In the rows, zero is written as 128.
Known rows, with every way that one mark hangs from another:
velur{fusi{foves meda{loro}} zalav{lirem tonov}}: [128 114 194 162 112 106  90 153 139 187 120 143 151 111 102 122  92 122
 129 114 190 130  35 161  59]
foves{fusi{meda{loro zalav{lirem nerobi tonov}} velur}}: [150 126 156 164 118 111 147 133 134 158 135 129 129 122 112 117  81 122
 104 112 177 129  59 160  71]
foves{fusi{meda{zalav{nerobi tonov velur}}}}: [152 130 160 147 117 129 149 130 137 155 128 124 122 134 116 117  84 130
 113 112 165 138  60 149  78]
velur{fusi{foves meda{loro}} zalav{lirem nerobi tonov}}: [125 114 196 160 111 125  92 149 145 195 129 135 146 113 106 125 102 120
 133 114 181 130  26 147  60]
zalav{lirem meda nerobi tonov velur}: [124 168 209  94  75 212 113 138 168 181 129 111 141 134 117 129 145 113
 171 122 106 147  15  76  92]
fusi{foves meda{loro zalav}}: [147  93 146 153 142  82 149 152 136 150 114 156 139 127 120 116  76 129
 110 112 187 124  56 196  98]
fusi{foves velur{zalav}}: [139 104 167 162 124  92 121 132 125 173 143 140 153 114 124 121  65 121
 109 107 173 123  69 151  72]
zalav{lirem tonov velur}: [127 143 198 103  85 170 116 133 152 161 126 120 147 121 117 125 113 115
 156 115 123 143  39 108  96]
nerobi{zalav{tonov{fusi} velur}}: [132 122 188 123 101 165 135 116 146 173 127 132 115 114 128 118  91 137
 138 112 114 154  50 110  93]
tonov{fusi{foves meda} zalav{nerobi velur}}: [120  95 181 114 115 168 145 127 157 171 144 162 133 107 161 116  81 127
 142 109 141 178  57 124 100]
tonov{fusi{foves meda{loro}} zalav{lirem nerobi velur}}: [113  96 185 104 110 169 138 134 160 173 140 161 135  97 155 118  92 119
 146 115 138 176  50 124 107]
tonov{zalav{nerobi velur}}: [123 120 177 113 106 156 147 112 153 181 135 128 128 132 145 122  84 115
 136 112 103 158  54 102  98]
zalav{lirem meda tonov velur}: [128 169 206  97  77 185 110 144 159 170 115 121 148 131 110 125 130 115
 165 122 118 147  28  95  90]
lirem{zalav{meda nerobi velur{fusi}}}: [136 143 167 119  97 150 140 118 136 178 125 112 134 161 113 141 104 118
 143 118  98 147  53  80  77]
zalav{lirem meda{loro} nerobi velur{fusi}}: [126 151 186 101  86 159 108 146 156 193 110 118 125 133 103 127 133 104
 167 130 116 144  28  91  85]
zalav{meda nerobi tonov velur{fusi{foves}}}: [130 152 196 115  81 179 116 147 156 170 128 127 134 132 114 126 137 121
 177 111 139 142  20  95  69]
nerobi{zalav{lirem meda{loro} tonov velur{fusi}}}: [126 148 200 119  85 161 116 133 154 186 114 121 119 116 103 124 112 126
 147 121 115 143  31 103  82]
velur{fusi}: [134 121 156 140 122  95 111 130 124 170 116 137 125 136 102 114  72 124
 123 118 149 145  55 145  72]
zalav{meda{loro} nerobi tonov velur{fusi}}: [133 155 188 121  81 167 124 149 153 176 111 132 126 136 111 123 145 113
 179 117 130 141  17  97  74]
fusi{foves meda{loro zalav{lirem nerobi tonov velur}}}: [139 101 169 138 119 123 143 155 154 154 125 144 143 118 124 123 104 124
 135 109 177 123  39 172  97]
tonov{fusi{foves velur} zalav{lirem}}: [111 100 177 116 116 144 126 126 145 163 154 163 144  91 150 113  68 122
 127 108 143 174  62 133  93]
loro{meda{zalav{nerobi tonov}}}: [142 121 153 139 128 135 145 136 153 162 121 140 135 160 127 105 103 118
 131 108 133 127  41 163  89]
zalav{meda{loro} nerobi velur{fusi}}: [137 144 171 118  94 142 125 144 146 187 104 129 117 144 110 123 125 110
 164 125 123 143  36 100  80]

Rows:
[133 108 169 139 123 135 116 123 133 185 136 148 134 117 135 113  78 121
 126 117 140 159  61 130  82]
tonov{fusi{velur{zalav{lirem nerobi}}}}
[135 138 189 156 106 140 111 126 144 198 139 123 150 129 120 123  94 114
 123 115 139 132  43 117  65]
fusi{velur{zalav{lirem meda nerobi tonov}}}
[138 114 180 154 123 123 118 137 132 180 117 152 143 122 127 114  89 127
 125 115 159 144  48 149  84]
velur{zalav{tonov{fusi{foves meda{loro}}}}}
[133 105 163 150 123  98 119 152 140 162 123 146 133 120 105 119  90 126
 130 110 185 131  38 175  71]
velur{fusi{foves meda{loro zalav{lirem nerobi tonov}}}}
[120 129 189 115 109 192 114 128 154 173 145 137 141 118 127 116 109 124
 137 119 132 162  21 118  98]
zalav{lirem nerobi tonov{fusi{meda}}}
[128 122 197 164 110 130  93 140 147 208 122 129 141 125 105 123 102 117
 132 119 164 134  25 138  58]
velur{fusi{meda{loro}} zalav{lirem nerobi tonov}}
[134 120 160 132 116 140 146 120 124 147 136 141 150 140 123 130  83 131
 120 110 129 155  56 123  91]
lirem{zalav{tonov{fusi{foves meda}}}}
[134 124 171 132  96 147 148 123 135 159 136 122 144 142 117 141 105 120
 144 108 125 139  46 103  79]
lirem{zalav{nerobi tonov velur{fusi{foves meda{loro}}}}}
[134 143 177 135 108 145 134 124 141 178 113 133 119 128 110 115  95 134
 120 122 115 144  35 119  94]
nerobi{zalav{meda{loro} tonov}}
[131 113 181 145 116 148 133 118 142 170 139 142 125 108 126 114  74 142
 114 111 140 150  48 134  87]
nerobi{zalav{tonov{fusi{foves meda velur}}}}
[124 117 186 135 110 152 124 123 146 173 137 139 129  99 120 116  82 135
 116 116 136 149  41 132  93]
nerobi{zalav{lirem tonov{fusi{foves meda{loro} velur}}}}
[136 106 159 121 111 111 138 151 151 167 113 127 116 123 118 126 121 111
 158 111 143 122  41 152  89]
meda{loro zalav{lirem nerobi velur{fusi{foves}}}}
[145  98 174 181 130  93 124 135 135 182 142 147 162 118 124 122  54 124
  96 109 196 123  68 169  68]
fusi{foves meda velur{zalav}}
[140 111 158 118 113 121 148 143 152 171 110 123 117 132 125 124 120 110
 151 115 124 124  44 145 101]
meda{loro zalav{lirem nerobi velur}}
[141 110 146 130 129  92 142 144 139 162 103 136 123 132 115 117 100 115
 128 118 137 126  49 171 102]
meda{loro zalav{lirem}}
[143 106 147 140 127 105 152 148 136 148 104 156 120 127 128 110 110 124
 143 108 149 135  42 176  95]
meda{loro zalav{tonov{fusi}}}
[136 132 176 156 115 110 100 139 134 211 106 131 124 142 105 120 102 116
 135 124 144 138  38 124  58]
velur{fusi zalav{meda{loro} nerobi}}
[145 147 166 115 101 126 136 144 138 172  91 138 128 145 113 119 110 112
 150 128 121 142  53 114  98]
zalav{meda{loro} velur}
[133 143 172 122  89 153 143 131 136 161 126 123 140 147 112 140 123 118
 155 113 114 141  38  90  78]
lirem{zalav{meda{loro} nerobi tonov velur{fusi{foves}}}}
[136  92 158 124 130 128 137 147 142 158 123 163 129 113 136 113  91 128
 136 115 165 154  54 164 102]
tonov{fusi{foves meda{loro zalav{lirem nerobi velur}}}}
[141 111 159 161 125  88 124 144 136 169 109 146 128 135 104 114  83 125
 126 113 174 134  44 176  66]
velur{fusi{meda{loro zalav{tonov}}}}
[134 114 173 144 118 139 128 136 135 148 139 162 149 112 129 110  83 131
 128 107 170 152  46 153  84]
zalav{tonov{fusi{foves meda velur}}}
[134 115 168 139 122 131 117 131 133 187 127 153 133 118 132 112  87 118
 130 121 140 158  56 129  83]
tonov{fusi{velur{zalav{lirem meda{loro} nerobi}}}}
[149 140 160 157 114 116 131 122 123 175 135 121 127 130 112 117  74 122
 103 117 155 138  69 125  65]
foves{fusi{velur{zalav{meda nerobi}}}}
[146 112 147 144 125  96 154 147 136 150 103 145 123 135 120 114 108 121
 136 108 147 123  41 176  94]
meda{loro zalav{tonov}}
